Every row comes from one small tree of marks. The marks that hang from a mark follow it in brackets, in the order of their numbers. Every link used is in the known rows. Which tree was each row made from?
In the rows, 128 means zero.
Known rows
Q_483(Q_508(Q_478)): [140 110 143 117 124 111 109 111 121 122 140 131 128 132 107 127 119 123
 138 121 114 135 130 122 125 144 111  93 148 137 126 123 118 131 150  92
 129 136 146 141 111 111 138 135 131  66  92 131 188 125 119 107 126 125
 153 123 128 128 124 129]
Q_747(Q_67): [126 128 125 125 126 120 124 132 129 128 133 130 130 123 123 135 127 128
 116 117 118 147 139 131 136 101 115 120 148 129 127 115 135 132 123 123
 128 134 101 121 111 125 133 125 125 141 140 129 134 126 124 118 122 136
 117 130 115 126 129 123]
Q_478(Q_508 Q_912(Q_483)): [120 120 138 118 130 122  91 114 131 137 133 133 138 132 116 123 119 122
 140 113 109 101 130 135 132 198 122 129 174 129 118 132 113 121 124 106
 122 143 132 161 120 148 130 138 113 114 173 125 231 127 126 122 141 133
 156 117 133 127 140 128]
Q_647(Q_491(Q_747) Q_538): [109 130 132 118 124 118 145 134 130 128 135 108 126 129 122 128 127 121
 129 134 127 140 146 129 121 121 110 135 155 137 130 136 145 134 105 136
 127 126 115 108 123 127 133 123 122 154 175 135 141 117 131 115 166 127
 149 147 127 105 141 121]
Q_483(Q_29 Q_508(Q_478)): [124 119 145 118 110 115  96 104 121 119 145 138 126 131 106 131 124 127
 121 123 113 117 116 123 123 164 117  89 151 130 132 131 112 119 147 108
 126 142 128 149 122 113 142 138 133  67 133 133 188 124 122 112 127 134
 150 128 126 146 127 132]
Q_647(Q_67 Q_491): [121 138 122 115 125 124 143 130 133 130 133 125 127 128 121 140 128 134
 111 134 121 133 141 129 125 104 105 135 127 129 137 130 139 127 122 139
 133 118 126 112 129 119 130 131 112 136 165 133 151 122 121 124 151 123
 141 137 131  97 130 122]
Q_478(Q_508 Q_912(Q_538)): [116 131 140 126 127 116 105 120 125 127 135 119 134 122 103 131 121 122
 138 115 115 104 122 135 129 212 122 129 163 116 124 129 111 135 124 136
 134 141 138 146 111 145 129 134 125 105 202 106 180 112 131 118 160 138
 147 117 138 134 128 124]
Q_912(Q_483(Q_508) Q_538): [134 114 149 112 125 116 113 118 125 132 132 124 129 134 121 131 129 129
 139 102 128 106 114 126 130 176 132  95 181 134 132 127 120 111 131 132
 130 129 140 163 111 135 140 128 121 106 165 153 176 127 134  98 126 142
 157 124 127 134 144 133]
Q_647(Q_67 Q_491 Q_538(Q_912)): [111 124 118 116 115 103 132 126 127 131 131 117 121 131 127 127 122 137
 129 122 140 135 142 121 124 123  96 154 147 118 143 136 141 126 121 123
 129 110 133 103  93 125 128 125 123 116 184 148 135 111 135 122 161 123
 148 148 135 102 136 116]
Q_511(Q_67): [125 128 125 128 123 119 128 132 132 130 130 132 127 117 127 130 127 130
 114 126 112 153 137 129 134  97 121 124 141 132 125 114 133 132 119 125
 126 134  99 133 104 128 133 126 129 161 141 131 127 125 125 122 113 134
 109 128 111 127 127 122]
Q_29(Q_491(Q_747(Q_511(Q_67)))): [136 126 137 119 132 116 128 138 139 119 151 122 132 106 108 149 131 123
  88 117 108 174 133 143 143  64 104 121 171 130 111 110 142 156 103 140
 131 147  55 112 118 121 136 121 118 231 209 127 122 116  99  96 123 134
  86 140  84 109 131 119]
Q_29(Q_491 Q_538): [137 124 134 121 135 130 124 130 133 121 141 133 127 134 133 142 133 133
 127 140 157 123 113 132 129 145 124 146 142 120 128 136 121 122 112 185
 136 123 107 112 134 119 132 123 117 128 209 134  90 113 119 104 164 119
 117 130 128 112 123 121]
Q_647(Q_67 Q_491(Q_747)): [123 139 125 114 126 127 147 132 133 128 136 112 130 127 106 145 129 126
 105 126 122 143 139 134 126  90  97 128 135 133 133 130 143 135 117 146
 134 127 117 100 140 113 132 130 106 149 174 127 159 122 114 117 159 125
 140 143 124  91 137 124]
Q_478(Q_912(Q_483)): [121 122 134 121 130 122 111 121 128 135 129 124 136 136 129 125 124 128
 132 111 121 109 127 132 134 179 125 128 155 129 126 133 119 115 126 130
 124 138 115 149 117 147 128 133 124 129 159 137 194 125 126 124 138 138
 145 120 130 133 141 132]
Q_747(Q_511): [133 128 134 128 127 115 118 131 128 126 129 129 127 123 121 136 127 133
 120 118 121 142 133 133 135 110 117 117 136 125 127 120 133 139 131 106
 126 137 100 124 126 128 129 126 130 142 143 135 123 125 118 124 115 131
 112 130 114 131 132 127]
Q_483(Q_29(Q_491 Q_538) Q_508): [128 120 142 117 117 125 109 113 132 116 157 141 124 137 127 143 133 135
 111 132 150 107  94 130 126 163 128 119 163 120 136 143 113 104 117 176
 132 130 105 130 136 111 142 129 119 106 237 144 124 117 123  94 155 129
 130 134 123 132 128 126]
Q_29(Q_491): [130 126 131 120 136 136 137 129 138 121 145 130 131 123 129 133 132 125
 116 137 131 126 121 132 127 126 130 144 141 125 119 131 128 132 114 157
 132 123 121 124 132 127 129 125 120 166 169 124 119 123 120 112 142 124
 120 132 120 113 121 125]
Q_538(Q_912(Q_483(Q_508))): [138 100 135 117 122 110  98 111 121 135 132 134 126 136 129 119 120 131
 141  90 138 121 116 121 132 151 125 109 170 131 132 129 118 108 140  90
 124 126 150 153  99 132 134 132 124  79 134 164 185 131 132 107 112 133
 154 128 124 137 147 129]
Q_538(Q_912(Q_483(Q_29))): [114 120 130 124 110 121  85 114 124 134 129 137 125 133 134 127 130 135
 119  99 142 106 104 125 133 173 133 129 156 116 137 140 116 101 129 135
 122 134 116 151 118 146 131 131 126 107 190 159 147 127 138 133 126 142
 133 133 125 152 148 130]
Q_491(Q_747(Q_511)): [135 129 137 127 129 118 121 133 126 124 134 116 130 121 108 141 129 123
 113 108 122 151 131 137 138  97 109 110 145 130 123 120 137 148 125 112
 128 145  93 111 136 121 130 126 124 154 156 127 132 125 110 117 122 133
 113 136 108 124 138 128]
Q_29(Q_491(Q_747) Q_538): [141 125 136 120 136 132 128 133 132 119 144 119 130 133 119 150 135 124
 121 132 156 135 112 136 133 131 116 138 149 124 123 135 125 131 105 193
 138 132  97 100 147 114 133 123 112 142 222 125  98 113 112  97 170 121
 114 136 122 106 130 122]
Q_483(Q_29 Q_508(Q_478(Q_912))): [115 120 144 120 111 108  92 101 119 117 148 130 132 134 102 129 118 125
 123 115 106 111 117 126 126 200 111  92 155 124 132 134 105 118 147 109
 126 150 122 151 112 124 138 142 138  64 156 125 223 115 118 114 143 141
 155 122 129 152 127 133]
Q_538(Q_912): [127 118 122 131 123 117 112 124 121 129 125 126 125 127 129 123 123 131
 133 108 144 132 120 123 131 135 122 136 131 117 132 130 123 126 134 117
 129 126 140 124 108 132 125 128 132  99 139 140 119 122 131 131 128 128
 126 130 128 135 131 125]
Q_483(Q_29(Q_491(Q_747)) Q_508): [124 123 141 115 121 133 126 114 136 113 162 126 130 125 108 140 133 120
  95 121 123 120 101 134 126 132 125 109 169 130 123 137 121 121 114 158
 129 139 112 129 145 114 139 131 114 153 207 128 160 127 115  95 141 135
 132 142 108 127 133 131]
Q_478(Q_508 Q_912(Q_483(Q_29) Q_538)): [100 132 148 119 115 121  77 110 127 132 139 130 135 128 109 134 129 127
 124 104 113  77 106 137 131 252 132 122 191 115 128 140 104 111 119 154
 126 150 115 174 122 157 136 138 118 109 252 125 210 117 137 121 155 152
 153 120 134 151 144 130]

Write each row's tree
[112 119 142 117 113 117  95 105 127 130 144 134 133 139 122 126 124 131
 117 103 114  91 110 129 131 196 130 101 174 129 133 140 110  96 131 121
 119 144 114 166 122 140 136 139 125 103 185 149 228 129 129 113 131 148
 159 124 124 151 146 137]  Q_478(Q_912(Q_483(Q_29 Q_508)))
[106 129 130 116 123 111 142 138 131 128 140 110 128 123 116 136 125 122
 116 123 116 158 156 132 129  93  96 125 173 138 130 122 151 138 100 131
 127 131  89 101 106 124 138 120 120 168 187 137 150 116 128 103 159 134
 139 149 113 101 142 117]  Q_647(Q_491(Q_747(Q_67)) Q_538)
[109 126 143 121 115 118  67 109 127 134 137 144 132 142 120 137 126 134
 133 116 134  83 107 136 133 237 124 131 177 117 133 146 101  99 118 151
 124 149  99 155 135 142 136 140 113  78 252 138 199 116 133 119 164 138
 146 121 137 144 145 127]  Q_478(Q_508 Q_912(Q_483(Q_29(Q_538))))
[119 127 139 121 114 127  89 120 125 134 129 142 125 146 138 140 136 141
 124 121 151  97 103 130 132 185 133 124 155 122 141 143 116  94 119 173
 125 136  89 144 143 132 138 129 118 100 220 158 129 122 136 120 146 138
 130 130 132 143 146 130]  Q_912(Q_483(Q_29(Q_538)))
[122 129 144 123 125 108 106 122 117 120 133 110 134 127 102 135 123 122
 138 114 119 118 126 129 129 212 110 115 151 117 128 127 111 139 142 151
 138 144 122 139 101 138 131 133 139  81 168 112 173 101 121 117 164 139
 143 116 139 137 124 128]  Q_508(Q_478(Q_912(Q_538)))
[106 119 123 119 119 100 126 134 124 128 137 109 125 123 117 131 120 125
 121 103 133 164 148 127 132  99  90 133 175 126 134 123 147 136 106 118
 128 129 100  96  88 128 134 120 125 140 196 147 140 109 131 110 162 135
 139 151 113 108 145 113]  Q_647(Q_491(Q_747(Q_67)) Q_538(Q_912))
[134 128 134 126 127 110 117 137 127 124 137 119 132 115 102 149 127 124
 101  98 112 172 142 140 146  69  96 101 164 130 121 107 144 152 120 108
 128 150  66 106 120 119 133 123 122 169 165 128 138 122 106 108 119 140
 100 139  94 122 139 123]  Q_491(Q_747(Q_67 Q_511))
[116 123 147 118 113 111  67 110 119 128 135 134 132 148 119 142 127 135
 133 117 138  96 110 130 134 236 111 116 163 118 136 143 101 103 135 164
 127 151  84 149 124 135 139 138 127  58 222 146 190 106 123 117 169 140
 143 120 139 146 141 131]  Q_508(Q_478(Q_912(Q_483(Q_29(Q_538)))))
[125 121 151 113 127 109  91 119 119 130 129 114 137 133 107 134 124 126
 141 104 118 105 125 130 133 229 113 113 175 123 126 129 109 127 138 148
 133 146 117 157 100 148 135 133 131  91 180 128 204 107 123 111 158 144
 153 114 138 135 137 132]  Q_508(Q_478(Q_912(Q_483 Q_538)))
[131 128 135 128 125 108 121 137 130 125 135 120 129 111 107 144 127 125
 100 106 106 177 139 138 145  66 102 105 157 132 119 107 142 151 117 110
 127 151  62 117 115 122 134 124 126 194 167 130 130 121 107 111 110 138
  92 136  92 122 139 122]  Q_491(Q_747(Q_511(Q_67)))
[130 121 145 116 119 128 115 116 130 114 158 128 127 136 112 151 135 127
 106 125 150 117  92 133 129 149 120 113 169 125 131 143 116 111 110 183
 134 139  98 118 149 106 142 128 112 118 246 138 132 116 115  87 164 131
 127 141 115 125 136 127]  Q_483(Q_29(Q_491(Q_747) Q_538) Q_508)
[103 128 140 121 115 125  77 106 132 134 140 141 135 132 116 127 124 127
 122 114 107  86 115 136 131 218 129 127 179 123 125 141 106 108 121 124
 119 150 115 168 131 151 134 141 116 112 214 128 227 127 131 130 142 142
 152 123 131 145 143 131]  Q_478(Q_508 Q_912(Q_483(Q_29)))
[126 115 148 114 125 109 107 114 122 131 135 117 134 136 116 128 124 127
 138  95 121  99 115 129 132 210 126  98 185 129 131 130 113 112 132 133
 129 137 132 165 100 145 136 132 126 100 187 144 212 119 132  97 141 147
 162 119 130 140 145 133]  Q_478(Q_912(Q_483(Q_508) Q_538))
[118 117 136 115 120 130  99 117 133 124 149 126 131 127 120 138 135 125
 100  99 144 113  95 134 133 158 126 138 180 118 125 143 119 113 110 171
 127 138 102 135 133 139 133 129 113 154 243 147 146 122 119 111 148 140
 126 144 110 131 149 129]  Q_538(Q_912(Q_483(Q_29(Q_491(Q_747)))))
[117 124 127 133 109 115  87 119 117 126 128 136 119 138 132 137 130 141
 126 111 169 114  96 124 132 174 124 136 134 105 147 143 112 104 128 163
 131 132 107 121 123 127 131 129 132  64 216 151  88 111 138 129 152 134
 120 133 133 152 137 123]  Q_483(Q_29(Q_538(Q_912)))
[145 125 143 120 136 118 118 136 131 117 147 120 129 128 112 156 133 128
 111 121 150 148 116 141 140 114 105 130 160 121 122 128 130 143 109 170
 136 141  71  95 145 113 133 121 114 160 236 132  94 109 102  94 160 124
  97 139 108 108 134 121]  Q_29(Q_491(Q_747(Q_511)) Q_538)
[141  93 143 110 123 100  80 103 117 131 133 133 128 136 114 121 115 126
 147  92 129 127 121 118 131 170 109  98 173 132 128 126 110 117 153  81
 126 135 152 157  89 125 138 136 128  46 117 160 210 124 123 104 121 129
 162 123 127 135 141 129]  Q_538(Q_912(Q_483(Q_508(Q_478))))
[124 113 133 127 106 107  86 109 114 124 136 140 119 141 127 135 125 140
 130 104 164 113  93 120 130 171 121 112 149 113 148 141 108  99 136 136
 129 131 123 131 114 117 136 132 131  42 204 159 124 116 136 112 144 134
 136 133 130 154 139 126]  Q_483(Q_29(Q_538(Q_912)) Q_508)
[122 123 140 116 119 130 120 112 137 115 160 138 127 126 123 134 132 129
 101 130 123 110 103 130 124 144 134 116 162 126 127 139 118 113 120 148
 128 131 120 140 136 121 139 131 121 140 194 134 153 127 121 103 133 134
 132 136 114 134 126 129]  Q_483(Q_29(Q_491) Q_508)
[113 117 125 107 117 104 116 123 130 140 128 121 124 137 133 126 124 141
 133 112 139 124 142 123 127 142 100 151 171 125 142 137 138 113 119 123
 125 112 126 123  93 134 132 126 115 123 197 167 163 116 136 117 156 127
 159 146 134 101 150 119]  Q_647(Q_67 Q_491 Q_538(Q_912(Q_483)))
[137 114 128 123 131 119 108 127 126 122 138 131 124 132 134 138 128 134
 132 120 173 128 105 126 132 152 118 155 144 109 132 138 117 122 118 175
 138 121 119 108 115 125 129 123 123  98 218 144  81 108 123 108 165 119
 115 132 129 120 128 118]  Q_29(Q_491 Q_538(Q_912))
[122 105 139 110 115 120  92 104 132 125 154 141 127 130 129 128 129 132
 112  99 139 102  94 126 129 168 132 121 188 121 129 141 112  99 124 137
 125 130 128 158 113 135 138 132 118 116 215 162 174 126 127 100 130 138
 143 137 114 139 144 129]  Q_538(Q_912(Q_483(Q_29(Q_491) Q_508)))
[127 117 143 114 129 113  93 115 123 131 131 124 137 137 114 127 120 124
 139 112 112 114 134 129 134 199 111 117 160 129 122 130 112 124 141 118
 126 144 117 152 107 141 132 137 129  94 144 132 221 117 117 118 146 135
 152 116 134 130 135 132]  Q_508(Q_478(Q_912(Q_483)))
[122 118 148 121 110 102  80 103 114 118 145 132 128 144 105 138 120 131
 132 119 133 108 107 125 128 218 105  96 156 118 140 140  99 109 144 139
 130 150 106 138 117 116 141 140 135  25 193 136 195 105 120 105 164 136
 151 121 136 150 130 129]  Q_483(Q_29(Q_538) Q_508(Q_478(Q_912)))
[120 132 136 122 120 133 111 123 134 118 147 139 125 134 132 146 139 136
 109 140 155 107  98 133 128 166 130 143 146 113 133 145 116 110 109 202
 133 130  89 120 148 122 136 126 119 127 248 137  88 113 125 111 166 129
 111 136 127 129 126 124]  Q_483(Q_29(Q_491 Q_538))
[124 117 159 108 110 110  83 105 120 125 142 131 128 135 106 137 130 130
 127 104 118  95 105 125 127 213 123  82 189 129 135 133 107 109 143 139
 129 144 123 174 113 131 148 135 127  72 188 149 201 119 131  99 136 148
 160 125 128 151 141 135]  Q_912(Q_483(Q_29 Q_508(Q_478)) Q_538)
